Each row was made from one walk, in order. Every step used is in the known rows, and no mark comes twice. Write each row's walk.
(in the rows, 128 means zero)
Known rows:
dunoso/gobe/vozib: [112 139 138  74 119  78 128  94 123 137 140 147  75 167 123 135 143 138
 134 120 113 139 163 134 153  90 112 127  86 171 148 136  79 151 186 157
  74  88 191 139 120]
gobe/taso/mezef: [128 124 116  93 103 123 120 118 153 112 117 111  99 195 145 137 129  81
 116 133 155 115 120 161 104 139  99 141 112 143 163  73  70 128  91 170
 106 175 171  82 132]
gifa/teru: [ 96 121 128 137 117 105 115 147 135 104 133 118  86 144 141 141  98 134
 153  91 148 109 102  99 111 131 170  90 103 109 122 101 136 146 140 138
 102 143 128 119 135]
dunoso/gobe/vozib/mezef/taso: [135 129 152  64 107 120 147 100 146 101 143 133 103 183 142 153 134 121
 108  84 158 117 146 100 157 115  78 120  86 200 170  89  54 123 155 188
  81 148 178 144 125]
mezef/dunoso/gobe/nege/tonem: [107  90 101 129 182 152 170  69 110 109 126 131 119 120 170 169 158 181
  94 177 160 134 154 140 133 128 111 150  65 131 112 128 123 103 173 154
  86 101 156 132 159]
setaf/gobe/dunoso/mezef/taso: [115 113 137  89  87 115 161  91 149  54 121  99 148 114 121 153 148  85
  70 101 183  98 172 107 111  89  97 212  90 195 159  86 116 134 143 165
  98 177 164 137 155]
dunoso/mezef: [127 141 167 127 124 118 140 138 140 106 121 135 161 114 125  97 127  61
 114 139 160 128 166 119 120 113 127 167  90 135 149 122 143 117 119 120
 112 137 155 120 139]
teru/gifa/nege/gobe/vozib: [ 64 148 110  83 117 110 110  77 147 154 148 144  53 239  87 156 106 143
 124 141 152 130 163 138 121 121 127 117  97 123 162 139  55 145 157 199
  95  56 145 107 119]
tonem/nege/gifa/teru/mezef: [108  91  99 142  95 133 126 145 145 104 165 101 157 205 143 169 131 116
 128 133 149 125  93 105 111 136 103 100  99  87 141  57  58 132  81 155
  75 107 163  95 148]
teru/gifa/nege: [ 94 125  53 147 145 132 119 141 156 181 135 138  93 186  96 129 105 144
 113 171 131 109 158 126 131 134  90 105 107 110 164 134 100 149  69 190
 144  99 128  90 131]
teru/gifa/nege/gobe: [ 66 131  69 149 123 140 124 100 153 156 158 132  84 205  90 148  85 164
  94 161 167 126 165 115  99 146 143 127 105 103 157 138  87 148 110 185
 121  65 138  90 127]
gobe/taso/mezef/teru/gifa: [131 118  57  99  92  92 110 165 180 102 120  99 109 194 130 184  99  66
 107 102 165 122 122 120 111 132 115 129 117 135 160  97  49 137  67 181
  99 156 146  58 126]
tonem/nege/gobe: [ 89 132  94 134 110 139 122  93 126 131 178  90 109 188  92 155 102 156
  95 154 159 144 140 106 101 145 151 120 134 105 121 124  91 133 149 154
  99  81 127  98 149]
vozib/gobe/taso/mezef: [152 125 122  90 108 114 138 103 159 112 115  98  94 196 147 141 112  84
 112 132 158 114 130 175  98 161 113 129 105 145 170  58  41 128 111 191
 129 153 162  97 112]
taso/gobe: [ 99 118 171 102 111 101 131 108 149 123 142 121 101 133 145 146 116 143
 125 142 166 129 147 136 101 140 110 130 112 166 159 130 108 150 160 136
  97 111 145 128 143]
nege/gobe/setaf: [102 146 118 137 114 130 147  61 131  90 149 109  68 127 109 151  83 139
 114 151 150 166 119 119  31 113 152 155 161 122 139 153  78 126 146 151
 121 133  98 111 140]
tonem/nege: [121 122  89 131 130 131 116 130 124 150 159  84 122 162 100 140 125 133
 112 162 115 128 127 116 134 132 101  97 148 114 120 115 108 129 118 149
 120 120 113 100 156]
taso/gobe/dunoso/mezef: [111 134 189 108  84 106 152 127 149  95 130 111 137 117 145 142 139  80
  85 132 185 147 172 138  70 110  98 198  70 183 179 122 124 134 133 165
 108 125 148 111 174]
mezef/vozib: [124 144 177 125 122 105 136 141 115 142 103 139  95 127 126 136 100 153
 143 108 100 117 129 140 138 112 121 129 154 126 149 135 134 139 166 145
 130  92 134 138 153]
nege/gobe/dunoso/mezef/setaf: [124 153 151 126  95 132 140 127 158  68 143 112 147  93  97 148 143  86
  80 127 180 164 154 130  49 145 155 199  91 167 158 154 116 117 120 170
 151 127 165 116 187]
setaf/gobe/gakofat: [145  93 123 109 106  96 153  88 124  94 159  99 190 151 138 163 106 157
  96  99 124  98 158 121 162 122 121 163 120 170 113 110  81 170 158 141
 112 109 161 109 111]
gakofat/gobe/nege/tonem: [106  94 119 116 164 139 157  60 133 117 140 137 130 141 144 173 139 159
 101 169 151 141 146 155 108 155 128 147  84 108 110 125 121 114 150 135
  94  74  97 148 165]
dunoso/mezef/teru/gifa: [132 129  94 120 108  90 122 177 173  97 121 114 146 143 118 154  95  56
 105 106 168 131 153  91 122 115 135 143 102 125 152 129  96 132  85 152
 103 133 138  85 132]
vozib/mezef: [163 139 163 129 125 150 136 138 146 142 151 121 148 151 170 126 108 114
 113 112 138 140 114 123 136 164  93  93  91 154 154 123  91 109 103 158
 153 122 134 121 109]
gakofat/gobe/nege/gifa/kikom: [ 80  98  92  82 132 153 182 116 130 119 134 149 157 147 129 140  98 144
 103 149 159 136 170  87 145 114 142 149 131  73 132  94 109 109  90 166
 102  59 123 137 120]
vozib/gobe: [163 130 138 123 137 112 158 104 133 127 127 108 120 130 134 135 100 132
 120 127 132 129 143 152 116 161 150 108 117 131 141 108  85 130 153 161
 160  97 124 152  98]
teru/mezef/gakofat: [171 113 131 139  99 142 136 120 126 101 150 121 199 176 144 182 131 126
  98 104 141 133 132 141 155 128 104 149 138 140 161  83 109 138  92 168
  71 141 150 104 145]
vozib/mezef/taso/gobe/gakofat: [145  97 182  71  83 116 161 119 145  89 162 119 167 187 155 194 109 150
 100  83 188 109 151 103 138 146  83 142 121 209 157  80  48 148 161 182
  75 140 145 107 146]
gakofat/gobe/setaf/mezef/teru/gifa/nege: [ 92 140  69 135 121 115 118 119 179 133 153 128  74 155  90 172  68 117
 110 155 147 142 173 119 109 106  99 133 119 132 191 143  95 144  42 217
 128 100 146  94 167]
nege/gifa/teru: [ 80  93  99 105 121 110 116 135 137  86 128 127 116 146 151 138 109 133
 145 101 162  98  88  56  95 117 162 105 121  85 118  66 124 115 140 149
  96 125 142 124 142]
setaf/gobe/nege: [105  96 111 119 157 106 138  61 146 107 153  92 144 167 161 148 124 154
 102 167 136 115 165 146 158 128  70 110  69 124 125 111  91 144 139 131
 138  95 160 126 112]
gifa/nege/gobe: [ 69 144 109 144 116 156 120  73 135 138 164 131  84 193 103 136  98 166
 100 154 171 121 160 117 111 135 149 138 108 116 148 141 118 136 132 169
 131  67 148 110 149]
setaf/mezef: [110 135 144 124 151 150 129 156 134 133 136 135 158  91 126 143 136 122
 150 123 134 166 159 166 166 123  98 146 131 132 156 103 138 104 107 153
 129 145 191 147 132]
gifa/teru/mezef: [128 115 142 165  90 129 129 154 147 107 156 115 142 185 149 166 124 109
 139 105 145 129 104 143 121 141 124 104  77 114 146  90  72 157  85 134
  87 127 161 105 128]
gobe/setaf/mezef/teru/gifa/nege/tonem: [ 82 128  55 135 164 165 134  90 144 125 138 122  95 120 114 190 112 124
 107 158 150 141 146 140 106 122 114 166 133 117 143 146 111 101 103 186
 129 136 117 115 184]
taso/mezef/gakofat/gobe/setaf: [146 121 142 110  93  95 150  64 147  89 143 120  91 129 123 169  71 120
  96 150 137 157 128 121  35 105 122 165 163 170 178 117 100 142 107 199
  75 137 114 100 165]
gobe/dunoso: [133 127 119 125  91 132 141 133 124 115 127 106 123 131 136 170 154 139
  99 107 132 148 123 148  85 114 105 169 116 155 142 131 121 136 121 173
 147 126 106 117 158]
teru/mezef/dunoso/gobe/taso: [149 126  76 125 103 117 150 104 139  83 112 118  89 140 134 144 138 132
 101 132 163 121 143 137 128 118 113 153  85 152 163  92  61 154  98 169
  66 154 219 108 110]
gakofat/gobe/nege: [117 106 138 114 138 101 140  91 153 121 151 135 126 178 137 153 113 153
 114 170 146 145 161 141 123 141  97 107  75 112 144 108 101 142 110 152
 103  62 129 129 142]

Write each row's walk:
[155 126  87 123 109 111 120 177 178 116 143 107 138 168 144 179  85  87
 104  87 153 138 118  92 132 150 114  99 102 140 156 132  63 125  74 173
 127 121 125  84 112] | vozib/mezef/teru/gifa
[133 127  86 121  87  94 129 177 171  91 124 103 142 143 122 178 109  57
  87  95 170 141 151 100 100 109 124 165  95 143 158 132  95 131  82 175
 111 131 126  80 148] | gobe/dunoso/mezef/teru/gifa
[ 99 135  56 140 122 127 103 136 163 146 142 124  90 191 105 154  95 121
 108 141 148 104 155 106 143 120 105 112 111 123 161 141 106 143  65 189
 143 101 135  84 155] | mezef/teru/gifa/nege
[158 133 194 110 124  95 165 116 132 142 106 113  93 160 149 145  80 133
 125 122 120 117 143 177 111 149 123 116 125 152 178  96  74 135 174 197
 153  72 155 130 127] | taso/mezef/vozib/gobe
[102 129  91 130  77 141 137 105 123 119 166  77 107 178 109 192 133 162
  75 127 154 161 132 131  66 128 127 163 122 138 137 127  93 137 141 192
 122  90 104  90 175] | tonem/nege/gobe/dunoso
[131 135 135 125 105  96 152  71 148 101 137 124  67  95 102 143  76 129
 118 161 121 164 126 123  32 111 136 152 150 143 155 153  95 150 111 156
 106 117  95 130 147] | gakofat/gobe/setaf
[ 91 139  64 135 134 136 102 151 165 147 148 126 106 171 103 162  98 118
 117 138 151 122 171 123 163 117  87 122 110 124 174 129 111 132  53 201
 144 111 169  94 157] | setaf/mezef/teru/gifa/nege
[132 102 171  90  94  99 149 124 132 109 159 124 160 171 144 177 112 159
 116 109 163 120 155 123 129 139 108 148 127 178 139 107  77 160 164 159
  82 110 138 103 147] | taso/gobe/gakofat
[177 106 144 120 105 123 177 137 117 105 152 133 163 147 168 166 112 176
  90 102 154 124 161  93 162 122 104 142  82 206 146 114  78 145 142 199
  79 108 209  92 123] | vozib/mezef/dunoso/gobe/gakofat
[158 118 138  95 118 134 151 100 144  88  84 110  81 142 160 153 112 108
 104 149 183 108 123 151 103 140 116 136  92 166 175  74  84 114 117 224
 103 154 194  90 112] | vozib/gobe/taso/mezef/dunoso
[146 121 148  96 113 155 147 120 150  97 137 122 136 155 144 150 125 115
 107  88 166 111 120  96 143 143  86 121 114 174 155  82  86 109 121 169
 117 173 138 139 129] | vozib/mezef/taso
[111 119 155 105  79 111 144 118 140 115 140  99  99 134 149 187 145 152
  97 120 160 152 135 152  62 123  95 172 101 187 167 132 105 151 147 180
 119 111 115 117 173] | taso/gobe/dunoso
[149 110 138 108  93  93 138  88 142 108 142 141 143 128 115 158  88 147
  93 110 146 131 153 104 110 127 160 152 138 154 159 105 150 155 119 174
  58  88 132 132 151] | mezef/gakofat/gobe
[123 132 189 153  92 106 137 158 130 125 124 127 105 168 140 165  98 138
 154  92 115 117 111 155 133 122 118 108 115 114 164 106  89 163 136 151
  97  92 162 119 155] | gifa/teru/mezef/vozib
[ 89 122  93 140 164 177 134  70 115 151 134 139 106 137 126 144 145 153
 104 166 136 106 140 145 126 139 129 156 110 118 116 143 150 107 136 149
 140 108 108 136 176] | gifa/nege/tonem
[136 154 162 115  89 112 112 134 150  54 135 111 153 124 140 142 114  44
 106  87 177 122 153  84 144  92 151 170 100 151 139 136 150 109 111 126
 113 142 161 106 175] | dunoso/mezef/teru
[148 147 171  90 117 109 138 110 143 146 163 134 105 186 167 130 120 123
 119 105 124 150 140 127 156 134  83  92  56 187 169 129  47 127 147 180
 111  90 186 128 104] | dunoso/gobe/vozib/mezef
[140 118 179 109 158 106 162 107 139 135 127 110 108 213 166 162 102 153
 122 158 135 129 159 186 136 153  68  86  86 115 169  81  58 123 153 197
 153  63 145 120 138] | taso/mezef/vozib/gobe/nege
[130 140 161 126  95 122 151 142 135  97 120 116 156 115 134 131 146  69
  89 122 163 145 161 134  86 100 112 198  82 158 160 125 135 121 113 158
 126 138 138 111 163] | gobe/dunoso/mezef
[151 141 165 116 105 113 173 134 123 129 111 100 109 113 137 188 118 154
 112  93 120 159 151 192 101 128 102 163 127 163 180 107  97 130 159 226
 170  85 135 151 152] | setaf/mezef/vozib/gobe/dunoso
[123 118 106 120 129  97 129  67 158  89 152  85 142  74 115 135 121 133
  94 137 126 113 146 135 121 144 137 153 108 174 132 154 107 156 139 123
 161 122 192 142 122] | mezef/setaf/gobe
[156 128 145 115  95 125 145 124 124  79 124 116 188 131 140 162 131  97
  71  91 168 133 158 112 115  95 119 199 127 164 166  89 163 120 121 193
  85 158 136 102 174] | gobe/dunoso/mezef/gakofat
[150 104 116 122 106  98 163 138 112 114 163 132 168 159 135 159 124 170
 104  99 126 124 171 106 161 111 124 154 112 176 123 114  83 163 151 154
  79 105 180 101 133] | dunoso/gobe/gakofat
[129 123 180  44  86  73 121  71 145 119 138 151 102 202 121 170 110 112
 118 110 137 135 151 143 124 109 123 143 107 182 181  98  92 149 156 209
  38  76 162 118 145] | taso/mezef/gakofat/gobe/vozib
[122 123  65  99 115  93 123  55 152  84 120  84 104 132 124 128 112 119
 102 117 139  92 137 141 131 133 128 150 118 133 130  94  77 162 126 127
 122 166 162 128  91] | setaf/gobe/taso
[128 100 115 119 191 151 168  62 123 118 132 114 136 149 161 171 141 155
 104 166 151 134 143 172 118 170 125 125  90 102 105 108  94  96 177 150
 139  92  89 155 144] | vozib/gobe/nege/tonem
[ 75 131 192  21 112  95 125  87 152 104 134 138  80 167 120 178 143 120
 149 110 174 137 168 160 145 103  74 142 110 194 182  91  68 130 195 185
  55 133 185 157 146] | setaf/mezef/taso/gobe/vozib
[133 114 117 138 129 115 161 114 118 111 120 138  94  85 146 131 129 171
 100 146 148 129 159 100 135  95 126 148  81 183 149 139 134 142 148 166
  77 108 226 119 122] | mezef/dunoso/gobe
[137 145 154  89 109 146 117  71 136 123 167 132 130 230 147 168  94 145
  90  92 163 128 145 112 158 137 103 112 114 161 179  99  97 115 138 234
  93 102 153 105 145] | gifa/nege/gobe/vozib/mezef/gakofat
[145 103  99  89 100 109 124  70 142  80 131  91 149 183 155 168 109 109
  77 104 160  96 137 135 136 121 104 165 140 167 167  49 102 141 116 194
  74 179 183  83 135] | setaf/gobe/taso/mezef/gakofat
[112 113 170 134  93 109 141 150 132 112 121 135 120 173 149 164 104 140
 148  96 121 113 103 126 122 113 112 117 126  97 163  83  81 143 132 157
  92  81 169 122 158] | nege/gifa/teru/mezef/vozib
[126 113 117 113  83 108 143  88 152  90 148  68 134 115 139 181 151 128
  67 123 133 134 135 162  72 129  95 194  85 210 161 138  92 154 123 190
 164 123 177 107 161] | taso/mezef/setaf/gobe/dunoso
[ 87 110  84  91 127 169 173 137 112 122 121 146 158 115 125 127 108 126
 113 123 147 126 148  76 147 107 164 160 164  78 122 107 128  98 101 152
 117 100 125 134 108] | nege/gifa/kikom
[ 93  84  97 120 181 141 154  36 127 107 142 103 150 131 164 169 147 162
  91 167 143 117 149 161 136 144 107 151  78 114  97 123 113 114 173 119
 121 101 123 143 142] | setaf/gobe/nege/tonem
[ 89  97 172  97  78 109 140 110 169  76 152 112 106 175 142 190 126 129
 124 110 203 110 135 125 101 138  97 129  89 177 178  73  64 166 144 155
  43 150 165 126 156] | gifa/teru/mezef/taso/gobe
[167 128 173 128 126 165 148 125 135 110 113 129 122 106 176 140 107 135
 105 133 168 131 111 111 130 143 102 109  83 172 161 129 118  99 110 196
 127 129 174 111 108] | vozib/mezef/dunoso
[ 99  94  93 129 182 142 163  77 116 125 145 131 130 139 161 163 161 171
  99 169 142 138 156 146 135 137 109 145  73 120 105 126 114 110 170 131
  97  98 138 140 160] | dunoso/gobe/nege/tonem
[ 84 147 131  73 106 108 111  72 125 133 164 112  73 224  90 164 123 136
 123 137 141 149 144 132 126 121 135 113 121 127 136 126  60 132 188 174
  78  70 138 109 140] | tonem/nege/gobe/vozib
[123 119 156  87  73 112 163 111 155  63 117 125 133 123 105 157 140  84
  78 103 192 117 170 101  85  94 114 210  93 187 170  85 122 135 124 177
  74 153 140 138 174] | gakofat/gobe/dunoso/mezef/taso
[ 85  82 123  90 122  91 130 110 155  53 139 132 145 176 161 151  95 122
 115 114 193 107 132  48  98 114 139 117  87  85 146  34 131 116 127 181
  53 101 158 118 165] | dunoso/mezef/gakofat/gobe/nege/gifa/teru
[129 104 136 129 119 114 160 120 125 116 124 133  96 118 163 134 132 149
  95 159 157 127 158 113 123  99 105 153  65 203 170 123 117 137 135 189
  68 113 252  95 132] | taso/mezef/dunoso/gobe
[ 77  90  75 108 123 112 108 137 134  99 146 100 110 167 134 146 107 139
 133 125 155 100  88  48  99 119 140  84 133  76 112  56 115 114 135 160
  90 119 135 105 160] | tonem/nege/gifa/teru
[166 151 161 116  87 135 111 135 156  81 158 104 142 154 174 165 100  85
 108  65 159 133 109  88 156 133 123 112 102 165 143 139 107 106  97 153
 145 129 146 109 152] | vozib/mezef/teru
[ 94 132 107 102  78 126 175 180 156 108 132 109 129 128 117 183  77  79
  86  92 188 147 187 103 122 109 158 179 109 139 168 145 102 143  80 186
 100 114 115  90 130] | taso/gobe/dunoso/mezef/teru/gifa/kikom
[124 135 100 143 125  99 159  87 123 106 145 117  66  95 127 132 104 141
 114 160 112 162 138 112  64  85 112 147 141 161 149 156  86 146 133 147
 110 145 144 119 140] | dunoso/gobe/setaf
[109 153 158 103 102 117 117 110 157  54 153  98 106  93 143 195  99  95
 136 101 172 173 144 128 121  91 110 161 148 170 168 135 110 109 115 163
 112 163 175 123 185] | taso/gobe/setaf/mezef/teru
[ 98 141  91 141 113 134 139  61 129 103 168  81  62 150  89 162  79 142
 106 176 142 169 119 111  35 117 135 134 175 111 134 147  67 127 137 164
 112 127  91  95 158] | tonem/nege/gobe/setaf
[ 99 124 150  92 106 108 153  64 151  71 136 104  52 113 120 169 100 129
 118 152 172 139 126 117  37 102  92 154 163 177 170 124  71 141 154 163
  91 183 106 128 165] | mezef/taso/gobe/setaf
[132 145 213  65 105 111 126 101 159 141 158 127 101 194 171 147 110 117
 127 112 154 147 128 145 131 155  72  87  68 190 183 126  43 125 157 184
 109  95 157 127 113] | taso/gobe/vozib/mezef
[136 133  91  93  95  90 128  89 159  99 118 126  81 143 100 136 100 119
 111 119 152 123 135 133  94 144 153 143 121 124 151  92  87 160  98 148
  87 131 130 132 121] | gakofat/gobe/taso
[123 103 144 104 144 115 141  95 151 107 155 136 164 166 140 180 109 160
 108 146 159 160 182 147 155 130  84 125 100 121 165  75 125 129  99 189
  78  85 160 134 159] | setaf/mezef/gakofat/gobe/nege
[158 130 172 112  90 104 170 123 125 130 112  95  93 157 153 184 116 142
  98 102 121 138 135 183  75 129 103 159 113 176 182 105  77 138 158 231
 164  81 129 118 157] | taso/mezef/vozib/gobe/dunoso
[110 154 184 124 140 118 148 136 119 129 108 134  86  79 119 156  90 145
 161 123 101 163 143 168 123  93  90 152 182 132 177 127 118 119 145 174
 136 129 164 145 167] | gobe/setaf/mezef/vozib
[118  84  93  81 165 126 153  86 139  96 128 122 162 178 167 143 134 140
 111 167 159 126 133 104 117 140  83 106 115  75 132  57  64  84 137 174
 143  72 139 141 124] | vozib/gobe/nege/gifa
